Each row comes from the steps of one path. Every step used is in the known rows, and no mark comes twice. Write the path behind each row, first mark first.
In the rows, zero is written as 128.
Known rows:
gonor-melas-vofel: [147 131  94 117  87 137 135 160 144 170 113 156 142 156 140 120 127 147
  87 147 107 149 132 167 114  89 103  69 163  91]
gonor-melas-torit-lami-vofel: [ 92  64 139 141 160 211 117 172 170 122  91 137 147 130 114 128 125 148
 126 114 151 115 126  81 118 106 151 108 171  82]
zona-dezutu-lami-vofel: [123 125  79 120  80 108  80 110  97 223  74 207  96 182 147 117 105 135
 136 118 157 114 200 138  88 142 122 106  94 142]
gonor-melas-torit-lami-dezutu: [158  86 117 113 195 167 158 175 147 123  72 129  99 117  78 114 139 165
 133 104 167 120 148  84 112  93 138 143 122  78]
gumoka-melas-torit-lami: [121 117 149 167 154 179 132 155 130 106 116 111 120 136  95 157 128 118
 135 105 164  81 106  41 155  85 131 162 165 100]
rokun-kuze: [ 99 173 142 183 129  70 154 109 140 121 139 150 128 133 126 110 144 109
 123 139  86 114 103 147 113 141 106  88  88 155]
gumoka-melas: [142 171 124 164  88 121 100 136  99 133 112 160 109 144 101 135 139 114
 130 137 155 118 105 115 132  95 109 111 144 106]
torit-lami-vofel-melas: [ 99  87 137 124 133 126 134 109 155  79 182 114 155 149 109 114 126 130
 108 113 142 145 129 123 132 148 134 113 145 152]
vofel-melas-gonor: [139 150 178 114 140 116 122  93 127 105 178 106 163 103 144  99 106 104
 126 156 107 143 141 141 144 150 137 142 130 156]
gumoka-melas-kuze: [148 156  84 171 110 161 156 168 102 106 107 139 123 149 135 153 175 123
 138 132 153 114  64 122 121 105  89 138 162  89]
lami-torit: [ 72 149 144 149 164  99 113  85 127 123 127  93  88 126 173 136 139 145
 116 121  95 123 175 130 104 154 168 160  86 118]
dezutu-zona: [ 92 109 145 102 109 121  85 114 147  80 113 144  94 157 119 125 102 120
 167 138 106 159 103 106 156 151 151 141  80 155]
vofel-melas: [136 148 135 134 108  82 174  99 134  87 173 103 130 105 112 105 122 121
 113 147 105 161 127 155 132 166 126 130 131 147]
zona-dezutu-lami-vofel-melas-torit: [131 104 121 127 110 163 126 122 129 209  82 151 120 145 162 118  95 146
 130 114 142 114 175 125  84 157 121 159 140 137]
butok-gumoka: [106 154 111 119 110  53 108 125 113 121 130  96 137  86  91 122 170 101
 111 166 113 104 168 158 165 160 166 101 107 158]
butok-gumoka-melas: [138 175 106 146  90  92  84 152  97 136 122 112 131  98  70 128 183 106
 111 157 147  93 134 145 158 111 135 103 149 129]
zona-dezutu: [143 157 113 112 111  44 134 119  92 146 112 181  81 152 121 109 129 114
 136 135 138 112 187 103 111 136 123  99 106 150]
melas-kuze-rokun: [126 128  59 175 119 126 191 140 119  55  93 119 140  93 161 143 177 146
 131 165 137 135 129 154 106 113 139 132  45 147]
butok-gumoka-melas-torit: [127 151 136 156 125 148  95 165 114 144  95  82 149  74  99 145 171 103
 117 152 132  69 121 119 162 119 149 146 174 114]
vofel-melas-torit: [122 127 171 143 139 149 185 118 158  91 138  67 153  82 142 121 111 120
 118 143  94 131 111 120 135 173 142 180 155 132]
butok-gumoka-melas-torit-lami-vofel: [104 101 138 146 140 180  67 170 140 134 106  87 170 106 104 147 181 108
 115 129 156  64 118 104 156 108 155 137 191 123]
zona-dezutu-lami-torit: [114 151  86 133 146  79 120  96  93 199  95 151  39 162 148 131 110 169
 131  98 139 105 245 118  88 136 139 155  61 124]
lami-vofel-melas-gonor: [115 117 179 111 121 165  66  90 140 141 148 132 195 122 188  98 110 102
 122 154 109 149 121 167 106 155 134 123 160 150]
butok-gumoka-melas-gonor: [142 172 143 128 121 121  39 137  89 156 128 119 158  96  97 126 172  89
 127 164 143  82 148 139 168  93 145 113 153 134]
kuze-rokun: [124 150  98 176  89  78 136 102 107  83  95 145 123  75 132 126 134 133
 122 172 139 135 179 150 114  98 164 101  16 169]
vofel-lami: [116 146 149  94 125 107 130 128 121  99 152 137 100  83 105 124 128  89
 171 109 114 123 180 102 174 155 158 110 114 142]
rokun-kuze-melas-gumoka: [121 163 165 152 152  76 172  99 134 113 182 131 146 128 124 136 119 118
 141 152  72 139  12 140 110 143  85 120 134 128]
gonor-melas-gumoka: [115 129 119 114 114 132 122 150 138 132 105 159 116 113  82 114 142 126
 131 164 110 132 134 118 124 121 136 104 142  61]
dezutu-lami: [104 145  85 145  91 101 120 103 107 172 103 150  95 153 114 135  91 135
 129 127 132 129 184 143 143 150 142 132  54 128]
gumoka-melas-torit: [130 146 160 171 120 190 116 156 118 139  81 120 127 119 134 150 124 113
 135 131 140  92  91  77 133 107 127 163 172  93]
gonor-melas: [131 140 107 137 101 121 132 151 128 127 101 170 104 129  85 109 132 143
 122 145 135 148 141 135 116 106 131  67 124  91]
torit-lami: [ 97 115 117 129 147  74 144 114 127  71 169 125 108 152  81 128 127 122
 127 114 147 113 170  83 169 131 151 108  86 148]
lami-vofel: [ 79 120 134 128  86 124  67 110 130 149 100 162 153 145 172 121 126 107
 125 145 121 135 121 150 104 160 145  98 123 138]
torit-lami-vofel: [ 74  85 124 127 127 120  92 115 140 100 143 147 142 167 122 128 128 119
 123 114 152 120 143 105 138 137 153 100 111 145]

Which path is each row?
[145 122  92 117  84 109 121 110 108 204 110 177 106 165 135 105 102 146
 121 116 151 134 189 150  82 150 105 119 114 146]
zona-dezutu-lami-vofel-melas
[167 120 135 139 176 167 130 167 115 128  86 117  97 133  91 139 147 133
 140  95 185  89 115  65 127  77 118 187 137  92]
gumoka-melas-torit-lami-dezutu
[ 97  93 179 137 119 190 123 118 166 129 111  95 185 103 187 119 116 116
 112 143  99 136  96 138  99 180 144 162 184 132]
lami-vofel-melas-torit
[145 151  75 122  95  66 131 113  87 196  91 190  63 169 111 121 101 136
 140 116 156 111 217 114 117 135 120 118  65 140]
zona-dezutu-lami
[194  95 111  27 132 181 112 185 156 157  99 165  89 129 115 108 136 148
 154  94 118 181 133 153 130  80 105 115 143  96]
gonor-melas-vofel-lami-dezutu-zona
[117 127 133 149 150 140 109 167 125 111 123  71 142  93  64 149 175 112
 120 130 155  58 134  81 182 101 151 146 168 119]
butok-gumoka-melas-torit-lami
[133 161 168 138 183 111 178 105 148 142 214  92 137 126 197 155 120 148
 122  88  50 145  58 168 110 118  79 120 161 140]
rokun-kuze-melas-vofel-lami-torit
[110 128 178 183 201 119 204 122 153  86 183  94 148 135 123 149 101 139
 137 106 109 116  19  88 129 126  98 129 145 151]
rokun-kuze-melas-torit-lami
[220 140 129  42 145 106 160 128 108 163 171 116 121 128 155 142 108 138
 143 101 116 183  77 170 127 115  84 132 157 132]
kuze-melas-vofel-lami-dezutu
[109 115 140 127 103 176  63  88 129 190 125 143 165 139 169 112  83 130
 121 134 127 144 155 175 116 157 135 147 114 137]
dezutu-lami-vofel-melas-gonor
[187 137 116  43 133 113 133 141 122 175 126 130 112 120 157 120 143 111
 131 101 104 141 175 170 138 119 109 140 120 135]
melas-vofel-lami-dezutu
[165 152  63 202  98 165 161 166  98  83  85 141 130 108 141 155 188 147
 131 155 173 125  87 138 101  60 106 130  95 111]
gumoka-melas-kuze-rokun
[167 145 126 101 102  91 152 110 116 145 182 110 158 170 175 157  84 137
 106 144 100 179  43 170 129 120  89 106 170 140]
kuze-melas-vofel
[113  95 170 140 175 143 203 125 164  58 172  54 141 100 105 125 113 128
 118 113 116 120 129  81 159 156 146 176 149 138]
vofel-melas-torit-lami
[130 137 131  72 106 126 137 132 140 149 161 121 140 118 166 136 125  96
 127 113  82 126 167 139 175 133 125 113 147 138]
melas-vofel-lami
[145  78 113  61 175  94 112 129 134  74 122 141  59 168  68 113 130 143
 163  95 162 155 139  92 145 120 141 167  43 152]
torit-lami-dezutu-zona
[176 100 148 100 208 122 175 128 119 105 143  86 109 129 115 153  99 157
 149  99 160 147  59  90 124 125 124 183 127 127]
kuze-melas-torit-lami-dezutu
[103  66 106 131 154 156 173 133 159  55 183 102 166 154 139 129 161 136
 115 109 143 143  94 126 126 155 118 136 158 138]
torit-lami-vofel-melas-kuze
[106  85 167 109 163 146  90 100 147  92 187 123 179 147 139 108 115 112
 123 121 148 134 140 120 143 133 142 120 144 160]
torit-lami-vofel-melas-gonor
[124  98  56 175  84 185 155 118 137 131  96 124 159 111 176 134 137 174
 115 141 144 159 132 205  81 137 122 151  73 140]
dezutu-lami-vofel-melas-kuze-rokun
[132 176 151 176 138  62 180 100 125 111 181 141 137 142 130 133 114 131
 133 135  93 149  18 159 103 133  79  86 122 153]
rokun-kuze-melas
[108 119 150 126  87 134 111 100 144 127 141 129 168 126 161 104 126 118
 109 148 111 160 106 173  97 173 127 113 159 145]
lami-vofel-melas
[ 71 147  99 158 143 116 104  83 113 172 105 107  72 141 154 148 102 171
 118 103 109 121 212 143 112 154 159 176  46 109]
dezutu-lami-torit
[208 107 144  17 148 135 132 136 129 136 160 120 106 144 152 142  96 145
 170  93 111 202  42 157 141 113  89 152 147 146]
kuze-melas-vofel-lami-dezutu-zona
[157 127 114  83 108 163 141 174 147 154 132 152 128 114 120 123 134 131
 121 114 104 147 156 148 149  94 112  65 180  96]
gonor-melas-vofel-lami
[ 94 104 155 103  99 150 110 100 160 123 143 121 179 112 158 112 136 106
 115 163  91 145 100 159 107 182 132 146 169 115]
lami-vofel-melas-gumoka
[106  89 135 146 171 176 158 173 160 100 105 124 121 117  79 128 118 149
 126 114 145 110 141  60 145 101 152 115 150  85]
gonor-melas-torit-lami
[151 171 162 147 116 152  53 124  89 153 119 166 141 137 133 126 121  95
 145 146 152 103 126 106 142  78 119 123 141 113]
gumoka-melas-gonor
